Each row was made from one small tree. Brackets hold a mark, then the marks that hang from it, in alphabetical order. Every link used is in the known rows. Write each row's tree.
Known rows:
[koroli zadu]: [ -5.1   3.3   2.0  -0.7   0.6  -0.5  -0.7  -0.4  -0.1 -13.4   6.0   4.9
   1.0  -1.5  -2.4  -1.2   1.5   1.8]
[zadu koroli [mase senes]]: [-38.7  -4.4  -7.5  -1.9   2.6  -5.0   6.3  -7.1  -3.1 -13.9  -1.5  21.9
   2.9  -3.0 -10.3  -1.8 -10.5  -4.3]
[didoto [vamovi [lukud [zadu koroli [mase [senes duga]]]]]]: [-81.0  -0.8  -7.5  -5.6 -16.1 -10.0   4.8  -7.6  -2.0 -17.2   7.7  23.8
   3.6  -2.3 -11.9  13.3   0.8   0.3]
[zadu didoto koroli mase]: [ -5.0  -1.8 -30.1  -2.0  -2.6  -3.5   4.6  -4.9  -3.3  -2.4   1.6  13.9
   8.4   2.1  -0.9  -7.4   0.7  -1.1]
[lukud [zadu didoto [mase [senes duga]]]]: [-23.4   3.4  -6.1  -0.5 -14.4  -5.3   2.7  -3.8  -2.4   3.8  16.3  10.0
   0.7  -0.4   1.8  16.0   2.6   0.3]
[lukud zadu]: [-2.3  1.1 10.6  0.5  3.9 -1.7  1.2  0.6  0.1  2.7  7.4 -5.6 -0.4  0.0
  1.3  4.5  6.9  2.5]
[vamovi [lukud [zadu didoto koroli [mase senes]]]]: [-33.9  -0.2 -15.9  -4.2  -2.9  -7.1   4.9  -6.2  -2.4 -11.2   6.1  17.7
   5.6  -1.4   0.7  -0.2   1.8  -0.4]
[koroli [zadu [didoto [vamovi lukud]] [mase senes]]]: [-28.8   6.2 -31.2  -7.5 -10.3  -4.7   0.3  -3.9   0.0 -25.7   4.4  27.3
   4.4   0.3  -3.1   0.4   4.9   2.1]
[peme [duga senes] mase]: [ -3.2   2.7  -8.1   5.1  17.8  -3.6  -5.7  -3.3  -2.1  -5.7  -3.0  -2.4
  -3.0   3.7  -2.1  10.7 -13.0   0.7]
[ziza [peme duga]]: [ 7.0  2.6 -5.8  2.4 -7.7 -2.0 -3.2 -2.4  2.2 12.3 -4.3 -5.6  4.8  1.7
  9.1 -2.0 -3.4  1.0]
[peme duga [mase senes]]: [-11.8   1.6  -4.9   3.4  15.8  -5.3  -6.1  -3.6  -0.6  -0.7  -7.2   4.5
  -4.6  -0.1  -1.0   9.5 -10.9  -3.0]
[peme mase]: [ 0.3 -0.9 -9.4  3.0 11.4 -2.6 -2.6 -2.1 -0.2  1.3 -1.4 -0.5 -3.6  1.4
 -1.1  3.5 -1.5  0.0]
[luvi [ziza peme]]: [ -7.6   2.5  -1.8   0.2 -14.9  -1.9  -2.4  -2.5   2.9  14.3   3.8  -7.7
   7.5   1.5   5.4  -1.4  -9.8   4.3]
[koroli [zadu [didoto vamovi] [mase [senes duga]]]]: [-37.0   7.2 -26.8  -5.2 -20.7  -4.4   0.0  -4.6  -1.7 -14.6  11.7  24.9
   4.0  -0.4  -6.8  10.6   2.2   2.0]
[koroli [zadu [didoto vamovi]]]: [  4.3   8.4 -28.5  -5.4  -5.6  -0.1  -2.8   1.1   0.3 -10.1   4.4   8.6
   6.6   2.3  -0.6  -4.0  10.7   5.0]
[zadu [didoto [vamovi lukud]] koroli [mase [senes duga]]]: [-59.4   0.8 -36.3  -7.7 -22.7  -7.4   2.3  -7.2  -3.0 -14.3   1.9  28.9
   8.0  -0.2  -5.9   6.7  -1.5  -0.7]
[vamovi [lukud [zadu didoto [mase [senes duga]]]]]: [-34.7   3.1  -7.4  -2.5 -18.5  -6.9   1.7  -4.2  -1.3  -3.2  15.2  12.4
   0.3  -0.5   4.8  16.7   3.9   0.8]
[vamovi [lukud [zadu didoto koroli mase]]]: [-20.7  -1.2 -20.3  -3.4  -4.1  -6.8   4.5  -5.0  -2.2  -5.5   7.7  10.4
   8.0   2.3   3.5  -2.6   8.7   1.3]
[lukud [zadu [didoto vamovi] koroli [mase senes]]]: [-33.7   1.7 -26.7  -6.0   0.2  -6.1   5.6  -5.9  -2.9  -8.3   3.8  19.3
   8.7   0.4  -7.9   0.2   6.0   1.3]
[zadu [didoto [vamovi lukud]] koroli [mase senes]]: [-40.6  -0.1 -38.0  -8.3  -8.6  -5.9   3.4  -6.5  -1.9 -17.7  -4.4  28.3
   8.5   0.4  -6.2  -3.9   0.0  -0.7]
[didoto [vamovi [lukud [zadu koroli [mase senes]]]]]: [-61.7  -1.9 -10.4  -6.4  -0.7  -8.3   5.7  -7.1  -1.3 -20.8   1.3  22.9
   4.4  -1.2 -11.5   2.9   2.3   0.4]

Which tree is each row?
[ -8.4   4.9 -18.2  -2.5  -2.2  -2.7   1.7  -4.0  -1.4 -15.8   8.6  19.7
   3.3  -1.7  -0.9   0.1  -0.8  -0.2]  [koroli [zadu didoto [mase senes]]]
[-48.2  -2.4 -14.8  -5.3  -2.0  -7.6   5.3  -6.1  -1.1 -14.4   3.0  16.7
   6.4   2.3  -8.7   0.6   8.9   2.4]  [didoto [vamovi [lukud [zadu koroli mase]]]]
[-24.2   2.8  -2.6  -4.4  -3.2  -3.5  -0.3   0.5   1.6  -7.3   2.7   2.1
   1.4   1.6  -1.1   4.7  13.2   4.5]  [didoto [vamovi [lukud zadu]]]
[-37.7  -4.1  -2.1  -1.9   0.5  -7.4   5.7  -6.1  -2.1 -11.7   6.1  11.9
   4.0   0.5  -3.6   0.1   4.0   0.2]  [vamovi [lukud [zadu koroli mase]]]
[-41.8   3.2  -4.9   2.7 -16.7  -6.5  -5.9  -6.3   1.6  13.1   7.1  -1.4
   0.9  -1.0   1.1  15.0 -19.5   2.8]  [luvi [ziza [peme [mase [senes duga]]]]]
[-46.9   7.1 -28.2  -6.9 -24.5  -5.7  -0.8  -4.8  -0.8 -22.5  10.8  27.9
   4.0  -0.2  -3.6  11.1   3.5   2.5]  [koroli [zadu [didoto [vamovi lukud]] [mase [senes duga]]]]
[-20.5  -1.3 -25.2  -3.2  -1.2  -4.1   5.1  -6.3  -3.5  -7.7  -0.4  20.9
   6.8  -1.5  -3.9  -4.8  -6.1  -3.2]  [zadu didoto koroli [mase senes]]
[-52.0   2.5 -25.2  -5.4 -15.0  -7.4   4.5  -6.3  -3.7  -4.4   9.6  19.5
   7.8  -0.1  -8.5   9.9   4.3   1.2]  [lukud [zadu [didoto vamovi] koroli [mase [senes duga]]]]
[-19.8   1.3 -31.1  -4.9  -2.1  -5.3   5.0  -4.5  -2.5  -2.0   5.4  12.1
  10.2   3.9  -5.5  -3.3  12.7   3.0]  [lukud [zadu [didoto vamovi] koroli mase]]
[-51.9   0.0 -13.2  -3.7 -16.6  -9.1   3.9  -6.6  -3.3  -7.8  12.3  17.8
   5.3  -2.0   0.4  11.1   0.3  -0.4]  [vamovi [lukud [zadu didoto koroli [mase [senes duga]]]]]
[-28.2   1.1  -9.6   2.8 -13.3  -4.7  -2.6  -5.6   1.3   8.3   2.8   1.4
  -1.5  -3.0   2.4  11.7 -10.6   1.1]  [ziza [peme [mase [senes duga]]]]
[-11.4   5.0  -9.0   5.5   3.5  -5.5  -8.2  -6.3   0.6   7.8   0.7 -10.7
   3.9   5.2   3.5   9.2 -23.0   5.2]  [luvi [ziza [peme [duga senes] mase]]]
[-30.1   0.0 -36.5  -6.4  -4.6  -4.2   4.4  -6.1  -3.0 -10.9  -3.6  24.3
   9.1   0.4  -9.5  -4.9  -1.3  -1.3]  [zadu [didoto vamovi] koroli [mase senes]]
[  9.2   2.1 -13.0  -0.1  -0.1  -3.2   3.0  -2.0  -0.6   6.2  11.2   2.3
   3.1   3.4   5.0   3.0  10.9   2.1]  [lukud [zadu didoto mase]]
[-40.0  -0.3  -8.6  -6.1  -1.8  -5.5   1.4  -2.1  -0.2 -11.6   0.1   6.5
   6.6   0.6  -5.9  -1.7   9.3   3.5]  [didoto [vamovi [lukud [zadu koroli]]]]
[ -6.8   2.5 -11.3   4.0   4.8  -5.3  -5.4  -5.3   2.1   8.5  -7.6   0.1
  -0.3  -0.5   5.8   4.4 -11.7  -0.2]  [ziza [peme duga [mase senes]]]
[-26.4  -0.3 -42.4  -7.2  -9.7  -5.3   3.2  -5.5  -1.6 -11.7  -2.4  21.2
  10.5   3.8  -3.2  -7.0   6.7   0.9]  [zadu [didoto [vamovi lukud]] koroli mase]
[  2.3   2.7 -35.8  -4.2  -6.4  -1.7   1.7  -2.6  -0.4   0.1   1.4  12.4
   5.7   5.2  -2.1  -1.9   8.6   2.3]  [zadu [didoto vamovi] mase]
[-12.6   0.9 -13.8  -4.1  -2.6  -4.5   0.9  -1.3  -1.4  -3.0   5.0   1.7
   7.7   0.4   6.1  -4.5   9.0   2.8]  [vamovi [lukud [zadu didoto koroli]]]
[-26.5   5.4 -15.3  -1.9 -18.1  -4.1   0.9  -4.6  -2.4 -12.6  15.0  20.3
   2.2  -1.9  -1.5  10.8  -2.9  -0.1]  [koroli [zadu didoto [mase [senes duga]]]]
[-54.5  -3.6   1.6  -3.1   0.6  -8.2   6.0  -6.9  -2.1 -17.1   5.0  19.0
   2.0  -3.1  -6.0   3.0  -2.7  -1.6]  [vamovi [lukud [zadu koroli [mase senes]]]]
[-15.3  -0.3 -41.3  -5.3  -3.9  -3.6   4.1  -5.0  -2.8  -5.8  -1.7  18.7
  10.6   3.8  -6.2  -6.9   5.4   0.8]  [zadu [didoto vamovi] koroli mase]
[-30.7   0.5  -6.8  -4.0  -3.7  -6.0   3.2  -3.4   0.7  -9.0   5.5  10.9
   1.2   3.2  -4.2   5.9  11.7   3.3]  [didoto [vamovi [lukud [zadu mase]]]]
[-48.2   1.2 -34.8  -5.8 -18.6  -5.7   3.7  -6.6  -3.8  -8.1   2.4  25.6
   8.1  -0.3  -9.7   6.1  -2.4  -0.6]  [zadu [didoto vamovi] koroli [mase [senes duga]]]
[  5.0   5.9 -19.4  -4.5  -2.5  -1.2  -1.1   1.7   0.1   6.0   5.0  -2.5
   5.7   3.5   2.2   1.0  16.4   5.4]  [lukud [zadu [didoto vamovi]]]
